What can hang from each mark
lapafed: moser
puni: vebib zire
soso: moser zire
vipemak: moser
gavir: soso
zire: puni soso
daker: moser
nugil: moser
moser: daker dokigil fuzazaz vipemak

Each row was made from one small tree. The marks that hang from a mark follow it in brackets, in alphabetical order. Every link used is in the known rows. Write each row's tree.
Known rows
daker{moser}: [ 0.069 -2.513 -2.139 -1.367  2.852 -0.446 -1.407 -1.806  0.417 -0.505
  0.165  0.130 -2.085 -0.992 -1.596 -1.705 -0.546  2.594]
soso{zire}: [-1.459 -1.324 -1.647  0.742 -1.321 -1.716  0.975 -0.541 -0.310  1.543
  1.224  0.305 -3.492  0.218  0.097 -2.125 -0.888  1.161]
nugil{moser}: [-0.955 -1.587 -1.269 -0.663  2.029 -1.163 -1.546  0.132  0.541  0.018
  0.633 -0.600 -0.726 -0.771 -0.881 -2.197 -0.980 -1.221]
soso{moser{daker fuzazaz vipemak} zire{puni}}: [ 1.160 -2.466 -2.001  1.445 -6.340 -2.430  0.470 -0.596 -1.277  2.304
  1.410 -0.499 -4.567  0.563  0.599 -0.590 -2.358  5.891]
daker{moser{dokigil fuzazaz}}: [ 0.206 -4.011 -1.887 -1.657  1.832 -0.461  3.886 -1.826 -1.760 -2.927
 -0.966  0.369 -2.900 -1.080 -1.328  1.052 -0.687  4.230]
zire{puni{vebib} soso{moser{daker dokigil fuzazaz vipemak}}}: [ 3.051 -3.309 -1.859 -0.571 -4.233 -0.998  1.151 -1.776 -2.552  2.231
  0.054 -0.070 -0.924  0.226  0.858 -0.833 -1.612  6.080]
vipemak{moser}: [ 1.201 -1.842 -1.967 -1.078  1.053 -0.496 -1.178 -1.898  1.242  0.044
 -0.014  0.060  0.502 -1.816 -0.709 -2.324  0.129 -0.816]
lapafed{moser{daker fuzazaz}}: [ 1.716 -4.717 -0.483 -0.758  0.112 -0.683  2.029 -1.391  0.463 -0.139
  0.347  1.388  1.017 -0.726 -2.286 -1.115  0.313  1.738]
moser{daker}: [-1.044 -2.683 -0.802 -0.498 -0.725 -0.247 -0.108 -1.068  2.211  2.121
  1.152 -1.621 -0.572  0.449 -1.497 -2.810  0.311  1.748]
zire{puni{vebib} soso}: [ 1.509 -1.697 -1.476 -1.321 -0.386 -1.298 -2.284 -3.065 -0.648  4.629
 -0.031  2.336  1.279 -0.111  0.093 -4.810 -1.020  1.676]
gavir{soso}: [-1.719 -2.447  0.160 -1.217 -1.108 -1.848 -1.337 -3.408  1.016  1.525
 -0.845 -0.932  0.260  0.578 -1.952 -1.594 -0.548  1.026]
zire{puni}: [-0.775 -1.717 -0.794 -0.965 -1.452 -2.105 -0.306 -2.699  0.518  3.180
 -0.433  1.564 -1.730  0.380 -1.351 -3.334 -0.840  1.530]
puni{vebib zire{soso}}: [-0.032 -0.894 -2.754  0.197  2.449 -0.267 -0.789 -2.561 -1.917  3.009
  1.967  1.759  3.657 -0.306 -0.428 -4.108 -2.277  1.008]
soso{moser{daker} zire}: [-0.930 -1.756 -1.297  0.543 -4.855 -0.880 -0.766  0.515  1.359  0.865
  2.004 -1.126 -2.979 -1.156  1.032 -2.776 -0.930  3.158]
daker{moser{fuzazaz vipemak}}: [ 1.801 -3.733 -3.022 -0.195  3.640 -0.938  0.469 -1.298 -2.319 -0.968
  0.350 -0.903 -2.484  0.429 -2.236  1.846 -1.194  4.846]
lapafed{moser}: [ 0.804 -2.854 -1.046 -0.787  1.860 -0.892  0.421 -1.199  0.366 -0.010
 -0.074  2.468  0.092 -0.876 -2.044 -2.158 -0.077 -0.359]
vipemak{moser{daker}}: [ 1.291 -2.130 -1.666 -0.680 -0.461  0.174 -1.417 -1.752  3.157  0.745
  0.811 -1.245  0.247 -1.376 -0.707 -3.026  0.678  0.079]
gavir{soso{moser{daker dokigil fuzazaz vipemak} zire}}: [-0.582 -3.019 -0.770  1.038 -7.000 -1.848  2.868 -1.704 -1.371 -0.838
  0.099 -3.010 -4.854  0.874  0.474  2.143 -1.801  5.991]
zire{soso}: [-0.736 -2.099 -0.195 -0.535  1.822 -1.613 -1.582 -2.102 -0.059  1.556
  0.849 -0.106  1.566 -0.734 -0.890 -2.129 -0.521  1.419]

Write each row's tree
[-1.026 -1.798 -1.608  0.923 -0.648 -0.053  3.174 -0.626  0.431  1.131
  0.709 -2.874 -4.367  2.045 -1.386  0.009 -0.124  3.302]
moser{daker dokigil vipemak}
[ 1.049 -3.560 -2.867 -0.254  2.699 -0.641  3.965 -1.403 -2.922 -2.476
 -0.595 -0.846 -4.535  0.594 -1.767  2.797 -1.354  5.364]
daker{moser{dokigil fuzazaz vipemak}}
[ 1.232 -1.288 -2.652 -0.132 -7.297 -0.816 -1.303 -0.513  0.763  4.129
  1.177  1.332 -3.248 -0.645  2.188 -5.595 -1.415  3.157]
soso{moser{daker} zire{puni{vebib}}}
[ 3.620 -3.333 -1.983 -0.531 -3.277 -1.423 -2.196 -1.767 -1.690  3.639
  0.870 -0.021  1.193  0.243  0.465 -1.826 -1.565  5.704]
zire{puni{vebib} soso{moser{daker fuzazaz vipemak}}}
[ 1.705 -1.920 -1.483 -2.052 -2.683 -1.465 -3.502 -2.112 -0.917  3.257
  0.009  2.533  1.788 -1.637  1.132 -4.868 -1.451  2.666]
zire{puni{vebib} soso{moser}}
[ 0.153 -0.559 -2.440  1.412 -4.716 -2.806 -1.174 -0.510 -1.639  2.498
  0.841  0.677 -5.505  0.483  1.039 -1.504 -2.447  3.927]
soso{moser{vipemak} zire{puni}}
[ 2.676 -2.276 -3.665  0.656 -5.065 -1.752  0.829 -0.192 -3.791  3.103
  0.707  1.766 -3.503  0.438  1.452 -1.259 -2.641  4.408]
soso{moser{fuzazaz vipemak} zire{puni{vebib}}}
[-0.332 -3.212 -1.521  0.320  0.716 -1.071  5.293 -0.872 -2.944 -0.271
 -0.469 -1.190 -3.004  1.605 -1.588  2.609 -0.864  3.605]
moser{dokigil fuzazaz vipemak}
[ 1.567 -3.799 -0.883  0.283 -1.007 -1.596 -1.455 -0.753 -1.262  0.542
  1.675 -2.474  1.571 -0.488 -0.400  0.809 -1.179  5.590]
zire{soso{moser{daker fuzazaz vipemak}}}
[-0.469 -2.081 -1.901  1.263  0.287 -1.691  2.921 -1.885 -4.755 -1.502
  1.289 -0.066  0.739 -0.512 -0.365  2.019 -3.397  5.272]
puni{zire{soso{moser{dokigil fuzazaz vipemak}}}}
[ 1.274 -2.462 -3.209  0.975 -1.377  0.270  2.612 -1.282 -3.884  0.595
  2.098 -0.635  1.478 -0.210  0.482 -0.271 -2.929  5.638]
puni{vebib zire{soso{moser{daker dokigil fuzazaz vipemak}}}}
[-0.453 -2.340 -1.758  1.626 -1.230 -1.122  2.585 -1.850 -2.936 -0.863
  1.944 -1.351  0.637 -0.231 -0.408  1.119 -3.125  6.089]
puni{zire{soso{moser{daker dokigil fuzazaz vipemak}}}}
[ 0.354 -2.591 -2.359 -0.706 -0.729 -0.315  3.040 -1.857 -4.248 -0.590
  0.947  2.229  3.343 -2.022  0.842 -1.286 -2.893  3.622]
puni{vebib zire{soso{moser{dokigil fuzazaz}}}}
[-0.145 -3.663 -1.315  0.638 -0.887 -0.550  5.015 -0.734 -1.134  0.320
  0.493 -2.661 -3.179  1.818 -1.703  1.868 -0.350  4.391]
moser{daker dokigil fuzazaz vipemak}
[-1.346 -0.322 -2.196  1.484  0.499 -1.296  1.000 -1.574 -3.358 -0.816
  1.632 -0.282 -0.268 -0.454 -0.126  0.078 -3.325  4.021]
puni{zire{soso{moser{dokigil vipemak}}}}
[-0.537 -1.660  0.154 -1.694 -3.302 -2.471 -0.294 -3.005 -0.863  0.464
 -0.917  1.736 -1.155 -1.765  0.813 -2.524 -1.451  3.641]
zire{puni soso{moser{dokigil}}}
[-0.704 -2.429  0.078 -1.113 -2.633 -0.779 -0.029 -1.254  0.821 -0.646
  0.618 -1.440 -0.309 -1.943  0.457 -1.824 -0.441  3.959]
zire{soso{moser{daker dokigil}}}
[ 0.962 -0.567 -3.863  1.283  1.132 -0.345 -2.377 -0.883 -3.357  2.226
  2.542  0.477  2.865 -0.363  0.191 -1.987 -3.386  3.113]
puni{vebib zire{soso{moser{vipemak}}}}
[ 1.058 -2.887 -2.390 -0.516  0.196 -0.625 -0.260 -1.870 -3.620  0.818
  1.881  2.043  5.488 -2.113  0.419 -2.194 -2.985  3.209]
puni{vebib zire{soso{moser{fuzazaz}}}}
[ 1.346 -0.481 -3.485  1.199 -7.057 -0.441  1.927 -0.181 -1.101  3.142
  0.797 -0.081 -6.838  0.977  2.201 -2.938 -1.979  4.603]
soso{moser{daker dokigil vipemak} zire{puni{vebib}}}
[ 0.551 -1.977 -1.515 -0.934 -1.420  0.503  2.095 -1.963  2.439 -0.808
 -0.095 -1.074 -1.973 -1.429 -0.275 -2.148  0.673  0.554]
vipemak{moser{daker dokigil}}
[ 1.269 -1.955 -0.970 -1.777 -4.979 -0.604 -0.564 -2.235  0.183  2.608
 -0.100  1.055 -0.561 -1.302  1.505 -4.580 -0.917  3.978]
zire{puni{vebib} soso{moser{daker dokigil}}}
[ 0.252 -1.367 -2.370  0.046 -1.156  0.402 -2.412 -1.462 -0.318  2.294
  2.886  0.353  4.016 -1.592  0.597 -4.647 -2.313  2.992]
puni{vebib zire{soso{moser{daker}}}}
[-0.764 -3.204 -1.074  0.095 -5.882 -1.050  4.574  0.033 -0.765 -1.362
  0.849 -0.911 -3.999 -1.231  1.307 -0.133 -1.094  4.678]
soso{moser{daker dokigil fuzazaz} zire}
[ 0.024 -2.553 -2.136  1.652 -4.875 -1.034  4.511  0.689 -2.111 -0.843
  1.187 -2.192 -5.506  0.414  0.918  1.717 -1.678  5.769]
soso{moser{daker dokigil fuzazaz vipemak} zire}
[-0.171 -2.634  0.008 -1.004 -1.696 -1.111 -3.336 -1.150  1.396  0.940
  1.551 -1.445  1.866 -1.884  0.165 -2.780 -0.565  3.474]
zire{soso{moser{daker}}}
